What can hang from each mark:
z_276: z_630
z_427: z_425 z_963
z_630: z_205 z_276 z_425
z_963: z_427 z_736
z_736: z_963
z_425: z_427 z_630 z_892

Each row was made from one small tree. The marks that hang from a mark follow it in brackets, in the order of their numbers. Every link used is in the known rows. Write each row's tree.
Known rows:
z_630[z_205 z_276 z_425[z_427[z_963] z_892]]: [-15  27  -5  17   2 -20  21  -6  -2 -22 -31   4 -56  40   4  17]
z_427[z_425[z_630[z_205 z_276] z_892] z_963[z_736]]: [ 14 -26  24  -4   7 -17  25   1  19 -10 -18  22  15  42  24  23]
z_427[z_425[z_630[z_205]]]: [-10  19  17  13  -3 -10   5 -21  16  10  24 -18   7 -17 -17  -8]
z_425[z_427[z_963[z_736]] z_630[z_205 z_276] z_892]: [ 10 -22   9 -28  -2   4  16  -9 -22  25 -67   8   4  23  10 -18]
z_630[z_205]: [-17  59 -20  25  -7  11 -17 -22  -6  18  31 -36 -23 -50 -14 -13]
z_427[z_425[z_892]]: [-12   0   6 -10  11  -4 -13  -4  16 -26  21 -29  -4   4  -9  10]
z_276[z_630[z_205 z_425[z_427[z_963[z_736]] z_892]]]: [ 24   5   2  21 -22 -15  -1  -4 -32  19  13  22  -8   4  -3 -10]
z_425[z_427 z_630 z_892]: [  4 -26   6 -55  -4  18  -4 -14 -24  25 -46 -37  22 -16 -21 -44]
z_427[z_425[z_630[z_205] z_892] z_963[z_736]]: [ 12 -28  21 -11  14 -12  29  14  14   0 -11   8  41  24  31  10]
z_630[z_205 z_276 z_425[z_427[z_963[z_736]] z_892]]: [-18  21  -8  25   8 -16   6  -1  -2 -12 -32  19 -44  45  10  29]
z_276[z_630[z_205 z_425]]: [ 22  38   1  39 -42 -16 -12 -28 -16  15  57   4 -27 -29 -27  -9]
z_427[z_425 z_963[z_736]]: [ 12  -6  -5  36  14  12 -18  27  22 -23  58  23  28 -13   1  10]
z_963[z_427[z_425] z_736]: [-12   3 -37  37  17  22 -56  25  -7  15  40  32  19 -36   8   8]
z_427[z_425[z_630[z_276] z_892] z_963[z_736]]: [ 26 -46  22 -14   3  -6  10   8  25 -22  -6  26  26  36  11  22]
z_736[z_963[z_427[z_425[z_630[z_205 z_276] z_892]]]]: [-18 -11   2 -39 -21  -4  34  -4  -5  -4   2   6 -28  -7   1  -8]
z_630[z_425]: [ -9  29 -16  27  -9   9 -29   1  21 -16  50 -17  -9 -33 -30   8]

Which tree is each row?
[ 27 -19   0   3 -16  27 -20  -3 -11  17  -7  29  15 -22 -28 -33] : z_425[z_427[z_963[z_736]] z_630[z_276]]
[  4   4  16 -39 -21  -6  14 -44  -2  16 -46 -31 -23   7  -4  -1] : z_425[z_630[z_205 z_276] z_892]
[ 11 -26   2   1  21   4  -4  28  18 -29  23  10  29  16  20  19] : z_427[z_425[z_892] z_963[z_736]]
[ 17   4  20  13   0 -10  38   7  18  -7  25  -4  20 -12   2 -17] : z_427[z_425[z_630[z_205]] z_963]
[-25  40  -3  16  -9 -26   4 -28  14 -20 -13 -12 -65  34   0  42] : z_630[z_205 z_276 z_425[z_892]]
[ -4 -29 -17  -6  14  12 -30  21  -8  24  -8  22  38 -11  23   6] : z_963[z_427[z_425[z_630 z_892]] z_736]
[-11  -1  24 -21   5 -19  19 -19  13   3 -13 -32   7  12   2   0] : z_427[z_425[z_630[z_205] z_892]]
[-12 -13 -17   1  18   4 -18  14 -14  35 -17  19  29  -6  32   9] : z_963[z_427[z_425[z_630[z_205] z_892]] z_736]
[  7 -21 -17 -20  16  30 -19  23 -25   1 -18  -8  21  -9   4 -22] : z_425[z_427[z_963[z_736]] z_892]
[ 14 -16   9  -9  14  -2  20  22  17 -42  24 -15  10   9  11   1] : z_427[z_425[z_892] z_963]
[ -3 -10 -14   1  13   8 -13  30  -2 -16  -4   2  14   8   1   4] : z_630[z_425[z_427[z_963[z_736]] z_892]]
[ 22 -45   5 -47   4  24   2  14 -23  23 -46  -6  50  -7   2 -36] : z_425[z_427[z_963[z_736]] z_630 z_892]
[  6  29   7   3 -31   4  -3 -45   4  24  -1 -13 -25 -27 -28 -11] : z_425[z_630[z_205 z_276]]
[-21  20 -12  14  22  -8  11  19  -9   3 -21  -3  -2  18  20   7] : z_630[z_205 z_425[z_427[z_963[z_736]] z_892]]
[-32  57 -12  52  -8 -14 -15 -24   1  -7   5   6 -66   7 -28  14] : z_630[z_205 z_276 z_425[z_427]]
[-17 -15 -14 -37 -11  12  14  18  -7 -17  31  -4 -13 -27  -4 -11] : z_736[z_963[z_427[z_425[z_892]]]]
